Known rows, with every step that occurs
gazen/nutirav/zefu: [ 1.69 -1.08 -0.06 -1.08 -2.16 -1.99  0.76  1.11  0.19  3.59 -1.94 -3.96
  1.36 -1.01 -0.63 -1.94 -2.17 -0.87 -1.25 -2.75  0.83  3.22  1.77  1.34
 -2.46 -1.41  3.15]
gata/tubupuv/teped/bupe/zefu/nutirav: [-0.62  0.86 -0.84  0.62 -3.48  3.73 -2.26  0.83 -2.97 -3.12  3.49  2.26
  0.92 -3.76 -1.75 -1.58  0.44 -2.83  1.87 -3.15 -4.60 -5.11  2.96 -4.21
  3.40 -1.28  1.67]
gogapaf/tubupuv/teped/bupe/zefu/gata: [-0.97  0.77  1.17  3.47 -0.96  1.48 -0.99 -0.28 -3.46 -0.66  2.99  2.54
 -1.81 -5.78 -1.76 -0.99  2.80 -2.90  2.84 -1.36 -3.32 -6.79  0.52 -4.12
  4.28 -2.57  0.20]
teped/nutirav: [ 1.33  0.36  0.34 -3.21  0.80 -0.99 -0.28  4.53  0.54 -1.60 -1.61 -0.98
  2.20 -0.70 -0.63  0.91 -1.39 -1.26 -1.00 -2.90  0.68  2.37  1.22 -0.88
 -1.40 -1.01  1.16]
bupe/teped/nutirav: [ 0.59  0.93 -1.68 -4.54 -1.48 -0.32 -0.15  1.72 -0.49 -3.32  1.80  1.27
  5.48  0.69 -0.96  0.34 -2.65 -2.68 -3.57 -2.06  0.39  1.99  1.40 -2.68
  0.85 -2.29  3.45]
gazen/nutirav/zefu/gata/tubupuv/teped/bupe: [ 0.82  1.00  1.81  2.05 -3.33  0.19 -0.65  0.42 -1.04  2.48  0.66  0.04
  0.15 -5.32 -2.11 -1.19 -2.58 -1.38  0.54 -3.75 -2.95 -1.22  4.35 -1.75
  2.01 -2.33  5.02]
gata/tubupuv/teped/nutirav/zefu: [-0.28  1.34  0.83 -0.97 -1.61 -1.32 -1.29  4.65  1.36 -3.41  1.20  3.42
  0.29 -2.39 -2.68  1.87 -1.07 -3.49 -1.75 -2.77 -2.96 -3.39  3.72 -2.67
  1.83 -3.41  1.99]
bupe/teped/nutirav/zefu/gata/tubupuv: [ 1.00  2.65  0.21 -3.23 -4.51  0.88 -0.48 -0.11 -1.11 -0.44  5.41  3.45
  4.07 -0.02 -2.29 -1.38 -3.31 -2.98 -4.24 -2.53 -1.33  1.17  3.90 -2.84
  3.65 -1.19  4.90]
delef/zefu/gata: [ 0.98 -0.74  1.71  1.31 -1.60  2.87 -0.25 -3.82 -3.82  0.33  3.60  0.26
 -0.45  0.54  0.98 -2.43  2.02  1.40  0.69 -0.51  3.01 -0.65 -0.42 -1.61
  1.91  1.90  3.38]
zefu/nutirav/teped: [ 2.25 -0.51 -4.88 -2.64 -4.27  0.72 -0.77 -0.14 -1.26 -0.47  0.03 -1.22
  3.18  3.19  0.68 -3.00 -3.07 -1.24 -0.23 -3.39  1.31  5.09  1.70  0.65
  0.93 -0.85  1.63]
gata/tubupuv/teped/bupe/zefu: [-0.86  0.67  1.40  2.50 -1.41  2.86 -1.10  0.46 -1.99 -2.22  2.88  3.32
 -0.90 -4.75 -2.14 -0.11  0.44 -1.65  1.67 -1.22 -3.81 -6.67  2.22 -3.64
  3.82 -2.12  2.28]
delef/zefu/gata/tubupuv/teped: [-1.16  0.55  2.35  2.48 -2.68  2.33 -1.45 -3.38 -2.87 -2.71  4.65  4.67
 -1.99 -0.35  0.41 -0.33  1.98  0.03 -0.32 -0.31 -0.17 -5.26  0.29 -3.88
  5.53 -0.30  3.08]
gogapaf/tubupuv/gata: [-1.37  1.97  0.90  2.01 -2.05 -2.60 -0.14  1.32  1.61  0.52  0.40  2.69
 -5.64 -2.10  1.10 -0.69  3.01 -1.55  1.22  0.04 -4.80 -4.84 -1.37 -1.03
  6.47  0.01 -3.22]
bupe/zefu/gata/tubupuv/teped/nutirav/temesip: [ 0.10  0.45  2.37 -0.96 -2.54  1.05 -0.64  0.02 -2.98 -1.54  0.83  2.06
  1.02 -1.73 -0.28 -0.03 -1.92 -0.61 -3.28 -3.05  0.41 -1.19  1.08 -3.26
  4.52 -2.84  5.75]
pugin/tubupuv/teped/bupe/zefu: [-0.51 -0.79  0.61  4.62  1.60  4.69 -1.86 -0.36 -0.50 -0.46  3.11  1.01
 -0.66 -3.08 -3.93 -0.16  1.18  0.28  2.75 -0.85 -2.42 -6.36  2.32 -1.93
  3.28 -0.92  3.69]
gazen/nutirav/zefu/gata/tubupuv: [ 1.09  1.17  2.38  0.19 -4.22 -0.98  0.25 -1.40 -0.06  4.68  0.76 -0.08
 -0.37 -1.16  0.10 -1.98 -3.09 -0.24 -2.41 -2.55 -1.29  2.01  2.48 -0.02
  2.08 -0.60  3.69]
nutirav/temesip: [ 0.56 -0.54 -0.38 -0.82 -1.99 -2.11 -0.31  0.61 -0.48  1.12 -3.43 -1.42
  1.39  0.19  0.36  0.12 -2.06  0.63 -1.96 -1.82  1.07  3.67 -0.77  0.68
  0.54 -1.25  2.32]
pugin/tubupuv/teped/bupe: [-1.13  0.15  0.36  4.68  1.90  2.83 -2.41  0.99  1.59 -0.97  1.98  2.22
 -1.05 -2.98 -4.06  1.57  0.50  0.38  2.87 -0.90 -3.82 -5.68  2.64 -1.78
  3.41 -1.08  2.15]
gata/tubupuv/teped: [-2.61  1.54  0.87  1.58 -1.25 -0.75 -1.39  0.71  1.29 -3.77  1.35  5.49
 -1.94 -1.35 -0.56  2.55 -0.13 -1.41 -1.02  0.12 -3.92 -5.73  1.01 -2.69
  4.47 -2.71 -0.24]
teped/tubupuv: [-0.04  0.76 -1.60  3.17  2.04 -0.94 -0.26 -0.39  1.20  0.76  0.60  2.92
 -1.97 -0.19 -2.72  0.08  0.57  4.64  0.86 -1.45 -0.76  0.25  0.15 -0.24
  2.59 -1.67 -0.42]
zefu/gata/tubupuv/teped: [-2.35  2.36  2.28  2.46 -1.50  0.82 -1.43 -2.29 -0.21 -2.29  3.10  5.97
 -2.49 -1.19  0.08  1.89 -0.27 -0.42 -1.13  0.41 -3.11 -5.17  1.11 -2.99
  5.94 -1.46  1.08]
delef/zefu/nutirav/teped: [ 3.05 -2.02 -3.89 -2.08 -5.26  2.04 -0.97 -1.34 -3.77 -1.24  1.92 -1.85
  3.06  3.79  0.97 -4.50 -0.49 -0.68  0.38 -3.67  3.83  3.89  0.51 -0.55
  1.08  0.33  3.49]
tubupuv/teped/nutirav/zefu: [ 0.67 -0.78 -0.96 -1.53  0.65 -0.94 -1.01  5.39  0.08 -3.87 -0.49 -0.68
  2.26 -2.55 -3.39  1.41 -0.15 -3.66 -0.24 -2.87  0.84 -1.97  3.48 -1.64
 -2.38 -3.75  3.04]
tubupuv/teped/nutirav/zefu/gata: [ 0.67 -0.12  0.03 -0.83  0.40  0.02 -0.97  3.24 -0.94 -2.98  0.86  0.21
  1.83 -2.54 -3.07  0.93 -0.62 -2.87 -0.32 -2.75  1.04 -1.95  3.63 -1.99
 -0.86 -2.94  4.19]

Rows
[-0.71  1.22 -3.55  1.33 -0.12 -0.06 -0.14 -2.62 -0.02 -1.19  3.91  4.73
  1.53  0.97 -2.90 -0.47 -0.96  2.72 -1.83 -0.82 -0.85 -0.11  0.43 -2.13
  4.37 -2.73  1.72] : bupe/teped/tubupuv
[-0.76  1.88 -3.19  2.58 -0.55  0.11  0.06 -2.39  0.95 -1.38  4.03  4.84
 -1.15 -0.17 -2.23 -1.17  0.34  3.28 -0.55 -0.32 -2.19 -2.82  0.61 -1.83
  7.61 -1.81  2.31] : bupe/teped/tubupuv/gata
[ 0.25 -0.72  0.45  3.09  0.59  4.85 -0.50 -1.33 -4.37 -1.75  2.86 -0.13
  0.79 -5.28 -2.45 -1.14  1.25 -1.09  3.40 -1.12  0.06 -5.42  2.15 -3.02
  1.46 -1.69  4.30] : tubupuv/teped/bupe/zefu/gata
[-1.26  2.49  2.60  0.16 -0.76  0.06 -1.68  1.15  0.31 -3.48  1.92  5.29
 -0.84 -1.75 -0.39  2.44 -1.32 -1.25 -1.76 -1.81 -2.68 -3.35  2.14 -3.69
  4.95 -2.26  1.98] : zefu/gata/tubupuv/teped/nutirav
[-2.76  0.72 -0.29  1.66 -0.43 -3.21 -1.32  1.86  0.79 -3.15  0.06  4.09
 -2.69 -2.19 -0.54  2.05  2.41 -3.35  0.06 -0.11 -3.58 -6.07 -1.03 -3.06
  3.34 -3.75 -3.27] : gogapaf/tubupuv/teped
[-1.44  1.81  1.17  2.67 -1.13  0.97 -1.94  1.92  0.20 -2.62  1.55  4.26
 -1.18 -4.81 -2.20  1.60 -0.26 -1.76  1.83 -1.28 -5.31 -5.81  2.83 -3.37
  4.09 -2.22  0.69] : gata/tubupuv/teped/bupe
[ 0.59  1.86  1.56  3.43 -2.70  2.67 -1.36 -0.68 -1.72  1.44  4.40  2.47
 -0.73 -4.84 -3.69 -1.29 -0.17 -1.80  2.00 -1.68 -3.39 -4.19  5.01 -2.07
  3.03 -0.55  3.44] : nutirav/zefu/gata/tubupuv/teped/bupe
[-0.55  1.50  1.35  2.31 -2.76  1.15 -1.00 -1.68 -0.84  0.32  4.38  3.61
 -1.45 -1.76 -2.26 -0.42 -0.02 -1.53 -0.50 -0.55 -2.19 -4.18  3.22 -1.55
  3.44 -1.01  2.63] : nutirav/zefu/gata/tubupuv/teped
[-1.88  1.07 -0.04 -0.91  0.03 -3.97 -1.48  5.65  1.26 -4.37 -1.22  3.39
 -0.77 -2.72 -1.07  2.84  1.14 -4.33 -0.83 -2.44 -3.07 -4.09  0.03 -3.76
  2.18 -4.58 -2.29] : gogapaf/tubupuv/teped/nutirav
[ 2.79 -1.29 -5.14 -0.24 -2.73  2.60  0.12 -2.33 -3.15  0.52  2.39 -0.55
  1.84  2.85 -1.43 -4.87 -1.34  2.49  0.33 -3.96  2.70  3.63  1.01  0.03
  2.67 -1.92  3.04] : bupe/zefu/nutirav/teped/tubupuv
[-0.64  0.87 -0.54 -0.86 -0.89 -3.68 -1.32  5.79  0.68 -2.70 -0.11  2.12
 -0.29 -3.04 -2.72  1.35  1.54 -5.34 -0.56 -2.99 -2.50 -3.72  1.60 -2.86
  0.70 -4.45 -0.90] : gogapaf/tubupuv/teped/nutirav/zefu
[ 2.15  0.64 -5.77  1.02 -2.95  0.15 -0.89 -0.34  0.58 -0.31  0.72  1.06
 -1.07  2.13 -1.01 -3.44 -1.42  3.09  1.62 -4.21 -0.42  2.84  1.94  0.76
  5.88 -1.47  1.67] : zefu/nutirav/teped/tubupuv/gata
[-1.31  2.57  2.46  3.42 -1.38  2.33 -1.83 -1.21 -1.20 -1.18  3.25  4.86
 -1.55 -4.46 -1.41  1.03 -0.59 -0.57  1.66 -0.95 -4.21 -5.22  2.77 -3.44
  5.61 -0.97  2.02] : zefu/gata/tubupuv/teped/bupe
[-0.58 -0.33 -0.55 -1.85  1.82 -1.43 -1.05  5.13  0.68 -5.70 -1.72  0.75
  1.84 -2.05 -1.57  2.99 -0.45 -2.57 -0.58 -2.34  0.23 -2.19  1.54 -2.55
 -0.74 -3.90  1.80] : tubupuv/teped/nutirav
[ 0.08  1.17  2.99  1.27 -2.52  3.67  0.36 -4.66 -2.93  1.71  4.71  2.60
 -1.51 -0.33  0.68 -2.42 -0.02  0.86 -1.41  0.13 -0.42 -2.17  0.34 -1.71
  4.86  0.91  2.52] : bupe/zefu/gata/tubupuv
[-1.21  0.57  2.27  2.15 -1.56  3.28 -0.20 -3.74 -2.96 -1.31  4.54  3.90
 -1.63 -1.21 -0.03 -0.90  0.49 -0.23 -1.18  0.48 -0.71 -5.61  0.64 -3.03
  5.25 -1.16  3.01] : bupe/zefu/gata/tubupuv/teped
[ 1.33 -1.28 -2.44 -2.11 -3.84  2.60 -1.58 -0.70 -3.71 -1.81  2.67 -1.77
  2.30  2.08  1.10 -3.93  2.31 -0.95  0.92 -3.02  1.53  1.04  0.12 -1.73
 -0.38  2.05  1.58] : delef/zefu/nutirav
[ 2.71 -0.72 -4.85  0.89 -3.06  2.73  0.39 -2.01 -2.20  0.29  2.55 -0.56
 -0.74  1.74 -0.84 -5.75 -0.19  2.94  1.41 -3.79  1.43  1.20  1.32  0.41
  5.47 -1.17  3.64] : bupe/zefu/nutirav/teped/tubupuv/gata
[ 1.76  1.21 -1.15 -3.44 -2.86  1.26 -0.03  0.12 -1.84 -0.34  4.41  0.43
  5.40 -0.12 -2.61 -1.65 -2.67 -2.87 -3.22 -2.50  1.34  2.36  3.39 -2.11
  0.75 -1.10  5.60] : bupe/teped/nutirav/zefu/gata
[-0.86  1.27  1.46  3.84  0.45  1.55 -0.84 -0.74  3.64  1.51  2.01  1.92
 -4.79  0.43 -0.68 -0.27  1.41  2.49  0.98  0.65 -3.60 -4.51  0.65  0.88
  6.70  2.15  1.27] : pugin/tubupuv/gata
[ 2.87 -1.07 -4.77  1.32 -3.96  1.68 -0.84 -1.55 -2.00 -0.93  2.42  0.22
 -0.98  2.62 -0.43 -5.24  1.21  3.19  2.22 -4.30  1.90  1.62  0.93 -0.41
  5.65 -0.07  3.64] : delef/zefu/nutirav/teped/tubupuv/gata
[-1.58  1.61  1.34 -1.09 -0.52 -1.45 -1.62  4.53  1.71 -5.00 -0.01  4.72
 -0.24 -1.89 -1.13  3.39 -1.26 -2.38 -1.82 -2.11 -3.37 -3.62  2.01 -3.62
  3.15 -3.62  0.73] : gata/tubupuv/teped/nutirav
[-0.09  0.46 -1.08  0.00 -4.85  2.25 -2.54  1.47 -3.15 -2.23  1.09  1.19
  1.87 -3.66 -1.61 -1.42 -1.00 -2.33  0.24 -4.45 -3.92 -2.42  2.45 -3.67
  3.79 -2.08  3.37] : gata/tubupuv/teped/bupe/zefu/nutirav/temesip
[ 4.23 -1.62 -1.27  0.97 -1.93  3.43  1.41 -1.03 -3.53  2.38  0.64 -2.67
  2.08 -1.86 -2.10 -3.97 -2.85  0.10  2.55 -2.41  2.98  2.57  2.30  0.74
  1.21 -1.69  5.16] : nutirav/teped/bupe/zefu
[-0.25  0.88  2.69 -0.24 -1.23  2.61 -0.41 -0.51 -2.73 -2.57  3.29  3.24
  0.00 -1.75 -0.56 -0.14 -0.40 -1.21 -1.70 -1.78 -0.29 -3.90  1.49 -3.76
  4.15 -1.98  3.84] : bupe/zefu/gata/tubupuv/teped/nutirav
[-0.83  2.01  2.25 -0.60 -2.17 -1.41 -1.77  1.62 -0.03 -2.54 -0.58  4.26
  0.33 -1.76 -0.19  2.67 -2.93 -0.72 -3.10 -3.09 -1.79 -0.63  1.65 -3.19
  5.34 -2.91  3.80] : zefu/gata/tubupuv/teped/nutirav/temesip
[ 1.83  0.50 -2.18 -4.31 -2.60  0.13  0.20  2.14 -1.16 -1.27  2.97 -0.23
  5.90  0.18 -2.91 -1.28 -2.59 -3.70 -3.22 -2.63  0.91  2.21  3.19 -1.72
 -0.77 -1.95  4.55] : bupe/teped/nutirav/zefu
[ 2.97 -1.95 -4.01 -2.63 -4.32  3.21  0.25 -2.07 -4.09  0.09  1.81 -2.65
  3.37  2.88  0.61 -5.10 -1.78 -0.96 -0.49 -2.93  3.17  3.52  1.01  0.27
  0.79 -0.84  3.49] : bupe/zefu/nutirav/teped
[ 2.59 -0.21 -0.12 -3.06 -0.55 -0.67 -0.01  4.78 -0.06  0.52 -0.29 -2.61
  2.70 -1.19 -2.68 -1.01 -1.04 -2.46 -0.57 -3.55  1.20  2.84  3.34  0.13
 -3.07 -0.79  2.60] : teped/nutirav/zefu
